Every row comes from one small tree of marks. The marks that hang from a mark follow it in brackets, in alphabetical order. Every link used is in the known rows. Which tree was each row made from?
Known rows
K(P(T Y)): [ -5.6  -2.6  -1.7  17.3  -7.5 -17.4   5.5  11.7 -19.7  13.5 -12.7   6.2
  -9.0 -14.8 -20.5 -11.2  -8.8  -3.3 -12.6  -7.9   0.1  -8.4 -15.6 -19.9]
H(K(P)): [  6.6  -1.0   0.3  10.3  -6.7   3.1  10.5   6.1  -2.6  11.7 -35.7  -0.5
 -12.8 -16.5 -18.2 -22.8 -12.5   9.8 -24.4  -6.9   0.5  10.0 -23.0 -14.0]
T(B J): [ -1.6  -1.3   2.2   6.5   7.7   7.3  25.5 -10.6 -11.1   8.6  -4.8   8.3
   7.0 -11.4 -34.0 -13.7 -14.9  -2.6 -21.5 -17.6  -7.1  -0.9 -26.4 -11.9]
T(J(R(P(Y)))): [-16.5   7.9   6.6   4.2   2.5 -10.5  21.3 -16.7 -10.7  19.0  14.0  17.2
   2.6 -10.2 -33.4  -9.0  -8.0   9.2 -10.4 -20.1 -14.2  -9.2 -21.6 -13.5]
P(K Y): [-19.0  10.1  -2.1   7.3  -5.5   5.2   8.3   6.8  -4.8   8.6 -20.6   2.1
 -16.5 -14.6 -26.4 -14.2  -6.0 -17.6  -9.3 -10.2  -1.2  -4.2  -8.8 -17.0]
K(P(H T Y)): [ -1.6   2.6  -1.0  13.3 -15.2 -23.1   0.7  15.2 -25.6   7.8 -27.9   2.7
 -15.5 -16.7 -12.7  -8.8 -13.1 -10.7  -7.9  -5.9   1.5 -13.7 -12.4 -22.1]
J(R): [ 10.5   8.2   2.3  10.3   4.7  -2.3  16.5 -15.5   1.7  13.6   6.2  11.0
  -5.8 -14.6 -26.3  -6.5 -11.6  -3.1 -16.9 -14.5 -16.8   1.1 -25.2  -9.7]
J(R(P(K T Y))): [-19.9   9.6   6.6   5.2  -7.6 -19.9   5.8  -5.0  -7.5  17.4  18.3  16.3
 -11.8  -3.7  -8.6  -6.9   0.5  -2.0  -4.5 -16.3 -15.4 -20.9  -6.0 -14.7]
R(P(H)): [ -1.0  13.8   0.8  -3.8  -9.8 -12.7  14.3  -6.7 -11.1   3.4 -10.2   8.4
  -4.6 -14.7 -14.9  -7.8  -4.5   2.6 -18.4 -15.6  -7.4 -10.3 -36.0 -11.6]
P(K T(B) Y): [-18.2   1.4  -0.4  13.0  -7.9  -6.4   5.8   9.1 -14.1  10.1  -0.3   7.2
 -11.7  -5.7 -12.4 -12.3  -6.0 -26.2  -9.9 -11.3 -13.2 -13.9  -0.9 -17.7]
R(P(K Y)): [-26.3  15.3   0.1   1.7 -10.1  -5.7  12.1   0.1  -7.1   9.8  -6.2   8.2
 -10.7 -10.0 -20.2 -15.3   1.0  -5.4 -11.3 -14.4  -6.1 -12.3 -12.2 -14.8]
K(P(H R Y)): [ -2.7  10.4   0.9   9.5 -24.2 -12.3   3.8  14.4 -18.4   5.1 -24.5  -8.1
 -12.1 -17.7 -29.3 -10.2 -17.1 -12.9  -7.1  -4.3   7.9 -12.5 -18.1 -19.3]
Y(B P(K)): [-12.7  19.0  -1.7   6.7   2.1   7.3  12.5  -6.3   8.5   6.7 -15.3  -1.8
 -11.6  -8.6 -55.9 -15.1  -7.5 -27.4 -12.9  -1.2  -2.0  -6.7 -22.1  -6.0]
R(P(T)): [ -9.6   1.3   1.7  -0.2  -0.2 -14.9  13.9  -5.8 -10.6  11.1  14.6  15.6
   4.8  -8.1 -11.3  -5.5   3.0   7.2 -21.0 -16.8  -8.6 -10.8 -38.0 -10.5]
P(K T(J) Y(B)): [-30.0   2.3  -0.4   0.8   4.3   8.5   6.5   8.5 -12.4  11.3 -28.2   2.4
  -9.6  -4.7 -41.5  -7.3  -6.6 -23.4  -0.8  -4.8  -5.5  -9.2  -7.6 -15.2]
R(P(H K)): [-11.2  20.2   3.9  -5.8 -13.8  -6.9  10.4  -4.3  -5.6   1.7 -19.9   3.4
 -12.9 -11.4  -8.8 -11.5  -3.8   1.0 -13.2 -15.1  -0.4 -15.9 -20.7 -13.2]
T(J): [ -5.6   1.5   2.5   2.7  10.1  11.2  20.7  -8.4  -6.7   8.8 -14.8   5.5
   4.8 -15.8 -39.0 -11.5 -11.6   5.1 -18.4 -15.3   3.6   1.5 -35.8 -13.1]
J(R(P(Y))): [ -6.8  11.3   1.5   7.5  -4.3 -17.9  16.7 -12.2  -7.1  17.4  19.5  17.7
  -4.5 -10.6 -23.3  -7.5  -4.3  -1.8 -12.3 -16.8 -23.2  -8.4 -19.8 -11.8]
R(P(K T(B))): [-13.5   5.5   4.7   2.2  -7.2 -11.0  12.8  -5.2  -9.0   8.9  12.6  13.1
  -1.8  -0.2  -1.9 -11.7   0.0  -2.4 -18.5 -18.1 -11.2 -17.6 -15.8 -12.0]
J(R(P(H K Y))): [-12.3  22.7   5.8   1.7 -17.6 -18.1   6.6  -7.1  -8.1   9.6  -5.5   8.4
 -20.2  -9.4 -11.7  -9.1  -6.9  -7.1  -2.0 -15.1 -14.6 -19.6  -2.6 -15.8]

Write each row's tree
[-16.2   9.9   4.9   9.0   1.1  -5.2   7.5  -2.9   2.3   8.5   6.6   4.3
  -6.8  -9.4 -30.0 -13.3  -3.2 -10.9 -15.0  -7.9  10.3 -19.7 -26.0 -11.7] | Y(P(K T))
[ -6.2   3.7  -3.5   5.0 -11.6  -0.7   4.2  16.1 -11.8   6.5 -35.8  -0.3
 -20.9 -18.3 -13.2 -14.6 -10.4 -17.0 -13.8  -5.8 -11.4   1.8 -18.9 -17.0] | P(H(K) Y)
[ -0.3   3.7   3.3  -1.0 -12.0  -6.8   2.6   6.6 -12.3   2.6  -2.6  -0.9
  -2.8 -11.1 -16.1   1.2  -8.6 -14.1 -11.1  -8.1   0.4 -16.2 -39.8 -13.7] | P(H R T)
[-26.6   4.1   2.8   3.8 -12.1  -0.8  -0.1  13.9  -8.2   9.9   1.9  -1.1
  -8.9  -7.0 -20.0  -7.1  -2.4 -20.8  -4.1  -7.3   3.6 -17.5 -12.5 -17.3] | P(K R T Y)
[  4.1  -0.1  -0.9  17.7 -18.8 -26.3   3.6  13.2 -29.0   6.8 -16.8   4.7
 -12.5 -11.8  -9.5 -10.6 -16.9 -18.9 -10.3  -8.5  -9.3 -15.5  -5.5 -21.4] | K(P(H T(B) Y))
[-17.7  -1.0  10.3   1.4  -3.1   9.9  11.4  -0.3  -8.1   8.0   6.9  -0.2
   5.1  -0.6 -25.7  -9.9 -11.7  -7.8 -11.7 -14.2   5.7 -18.6 -19.0 -13.7] | P(K R T(B J))
[-18.0  17.5   5.0   4.4  -8.9 -11.8  10.9 -10.3  -1.9  15.8   7.3  13.1
 -12.9  -7.5 -18.0 -11.4  -3.4  -2.5  -7.2 -16.2 -15.6 -12.8  -5.2 -13.8] | J(R(P(K Y)))
[  0.5 -14.2   6.5  10.9  -0.8  -0.8  13.0   5.0 -14.6  14.4 -20.5   4.4
  -0.7  -7.4 -14.4 -22.1 -16.8  12.9 -23.3 -11.2  -1.3  -1.5 -16.9 -15.9] | H(K(P(T(B J))))
[ -5.9  13.8  -1.1   6.0  -0.6   4.1  14.8  -6.2   3.8   8.7   7.1  -3.8
   2.9  -8.8 -66.0  -7.8  -8.6 -30.1 -15.2   0.0  -3.7  -7.7 -40.5  -3.2] | Y(B P(R))
[ -0.1  -2.4   2.9  -0.3 -14.5 -16.2   8.4   2.8 -15.0   7.4  -3.8  11.1
  -7.2  -4.0   9.9 -11.8  -4.1  -3.9 -22.4 -13.8 -22.3 -13.1 -25.5 -12.0] | R(P(H(K) T(B)))
[-21.3   4.0  -0.2   8.0  -5.0  -2.7   3.3  11.3  -9.3  10.2  -9.7   5.6
 -14.2 -10.4 -14.9  -9.7  -2.3 -18.1  -7.2  -9.4  -1.7 -13.1  -8.2 -18.2] | P(K T Y)
[ -6.1  -0.5  -5.9  14.3  -5.2 -11.0   4.1  13.3 -19.3  13.2 -23.8   3.5
 -12.0  -9.9 -35.0  -7.8  -9.8 -21.0  -8.4  -0.8 -12.0  -3.7 -11.2 -15.4] | K(P(T Y(B)))
[-20.9  21.5  -3.5  -4.4 -16.6  -6.4   6.3   5.5 -13.5   3.9 -33.0   0.8
 -21.0  -7.3 -27.8  -8.3  -3.9 -25.9  -2.7  -6.5 -15.8 -12.0  -7.2 -13.0] | R(P(H K Y(B)))
[  2.9  17.6  -4.1   6.2  -1.5  -4.8  12.1  -5.9  -3.1   3.1 -20.9  -1.1
  -8.9 -14.1 -53.6  -8.0 -12.6 -31.1 -12.9  -0.4  -9.2  -8.7 -34.4  -6.9] | Y(B P(H))
[  0.8   9.7  -2.3  13.6 -17.3 -14.0   5.5  11.1 -20.4   5.3 -38.0  -0.8
 -17.7 -20.6 -22.8 -13.7 -16.9  -9.9  -9.5  -6.7   2.2  -6.0 -12.2 -20.7] | K(P(H Y))
[ -0.4  12.0  -3.0   4.4  -4.3   1.9   8.4   2.5   1.4   4.4 -31.6  -3.8
 -15.1 -12.9 -42.9 -15.7 -11.8 -28.3 -17.5   3.2 -12.0  -2.3 -31.7  -6.7] | Y(B P(H(K)))
[ -8.7  19.9  13.3  -5.1  -6.4  -5.4  14.4 -19.6  -4.2   7.8  -9.4   7.1
  -7.9  -7.9 -20.8 -10.5 -11.4  15.1  -6.7 -19.2  -2.1 -17.5 -14.8 -13.0] | T(J(R(P(H K))))
[-11.0   4.3   4.9   8.2  -1.8  -9.6   9.1  -1.9  -0.2  10.2  28.8   2.3
   8.0  -9.4 -40.7  -6.3  -5.1 -13.5 -16.7  -6.1   7.3 -20.2 -47.5  -8.7] | Y(P(R T))
[-29.0   8.9  -2.5  -1.2  -7.5  -8.7   5.2   5.8 -11.7  11.8  -8.8   8.6
 -11.9  -0.9 -24.3  -6.9   3.9 -20.8  -5.4  -7.0 -18.8 -15.0  -7.8 -11.4] | R(P(K T Y(B)))
[-13.8  -0.6   9.2   9.5   1.9  -4.4  18.9  -8.8  -8.3  11.1  35.4   4.4
  17.0  -3.8 -49.0 -10.6 -13.4 -12.0 -17.3 -11.4   5.1 -22.9 -40.4  -9.4] | Y(P(R T(B J)))
[ -2.5 -11.6  -0.8  20.3 -12.6 -12.3   5.4  16.2 -19.0  15.8 -15.1   5.9
 -13.0  -8.3  -6.7 -21.1 -12.4  -8.9 -18.6  -6.7 -14.5  -2.0  -2.8 -18.6] | H(K(P(T(B) Y)))
[ -8.9  10.0   4.9  -0.8 -16.1 -17.4   8.3  -2.3 -14.9   2.4  -2.4   8.3
  -9.2  -2.1   2.4  -9.8  -4.4  -7.3 -13.4 -16.8 -11.7 -23.8 -14.5 -14.4] | R(P(H K T(B)))
[ -4.3   6.8   5.9   2.6 -18.6  -3.2   1.1   6.3 -11.2   0.7  -2.7  -4.1
  -9.8  -3.5  -8.4  -5.7 -11.3 -24.4  -8.3  -9.6  -3.5 -22.4 -14.3 -14.9] | P(H K R T(B))
[ -4.0  13.0   0.2  -0.7 -12.2   6.4   5.3   5.1   3.2   3.9 -18.9  -9.8
 -11.2  -9.4 -48.6 -12.7 -12.1 -31.1 -14.6   4.6  -7.9  -8.0 -36.8  -5.0] | Y(B P(H(K) R))
[-10.3  15.1   5.2   6.4  -7.2 -10.8   2.7   1.1  -3.4   2.3  -8.1   0.6
 -13.3 -12.2 -23.4 -10.6  -7.6 -18.3 -10.6  -5.9  10.7 -26.1 -24.0 -14.4] | Y(P(H K T))
[-25.4   0.4  -0.9  -2.6   3.8  -7.7  15.1  -0.5 -20.4  14.4  -2.6  13.0
   4.9  -3.3 -41.3  -4.0  -0.9  -8.9  -8.3 -11.1 -15.3 -11.4 -26.0 -11.9] | R(P(T(J) Y(B)))
[-33.7   0.9   7.6   0.4  -5.6   8.6   4.6  10.0 -12.1  10.0  -3.4  -0.8
  -2.4  -6.0 -31.3  -7.6  -6.0 -10.9  -2.0  -9.7  12.9 -19.3 -15.8 -18.2] | P(K R T(J) Y)
[ -5.9  -3.7   1.5  18.0 -18.0 -16.9   6.5  12.1 -22.2  12.4   9.8   1.6
  -1.2  -6.2 -23.4 -11.1 -13.2 -16.9 -12.1  -7.8  -5.2 -14.5 -12.4 -17.3] | K(P(R T(B) Y))
[  4.3  -5.5   8.6  11.4  10.2  -7.0  18.7 -17.9  -9.7  16.5  19.6  15.3
   5.9  -5.0 -23.3  -5.9 -15.0  -2.0 -15.6 -18.8 -18.0  -9.5 -20.4 -12.3] | P(T(B J(R)))
[  7.9   1.8   7.1  10.6   8.6   3.2  24.2 -22.0  -5.8  13.8  11.0  12.4
   4.6  -8.5 -33.2 -10.7 -19.4  -0.6 -17.5 -19.2 -16.7  -1.8 -18.1 -10.7] | T(B J(R))
[  0.1   4.7   2.4  -3.3 -15.4   7.8   4.9   9.3  -2.3   3.0 -23.1  -6.3
 -11.6 -14.0 -16.2 -11.3 -11.2 -10.3 -17.5  -5.4  -2.0  -2.5 -34.7 -11.9] | P(H(K) R)
[ -6.7  -4.4   9.3   4.7  -3.6  -1.9  10.4   2.2 -13.9  10.9  -5.2  -1.5
   9.1  -9.2 -34.4  -9.7 -14.0  14.2 -14.0 -10.6  18.7 -12.4 -32.6 -15.9] | K(P(R T(J)))
[-15.4  15.9   8.6   3.2 -14.6  -8.5  -0.3   4.5  -1.2   2.2   3.5  -6.1
  -7.9  -8.3 -29.9  -7.5  -7.9 -19.1  -6.9  -3.7  17.1 -30.4 -29.9 -12.8] | Y(P(H K R T))
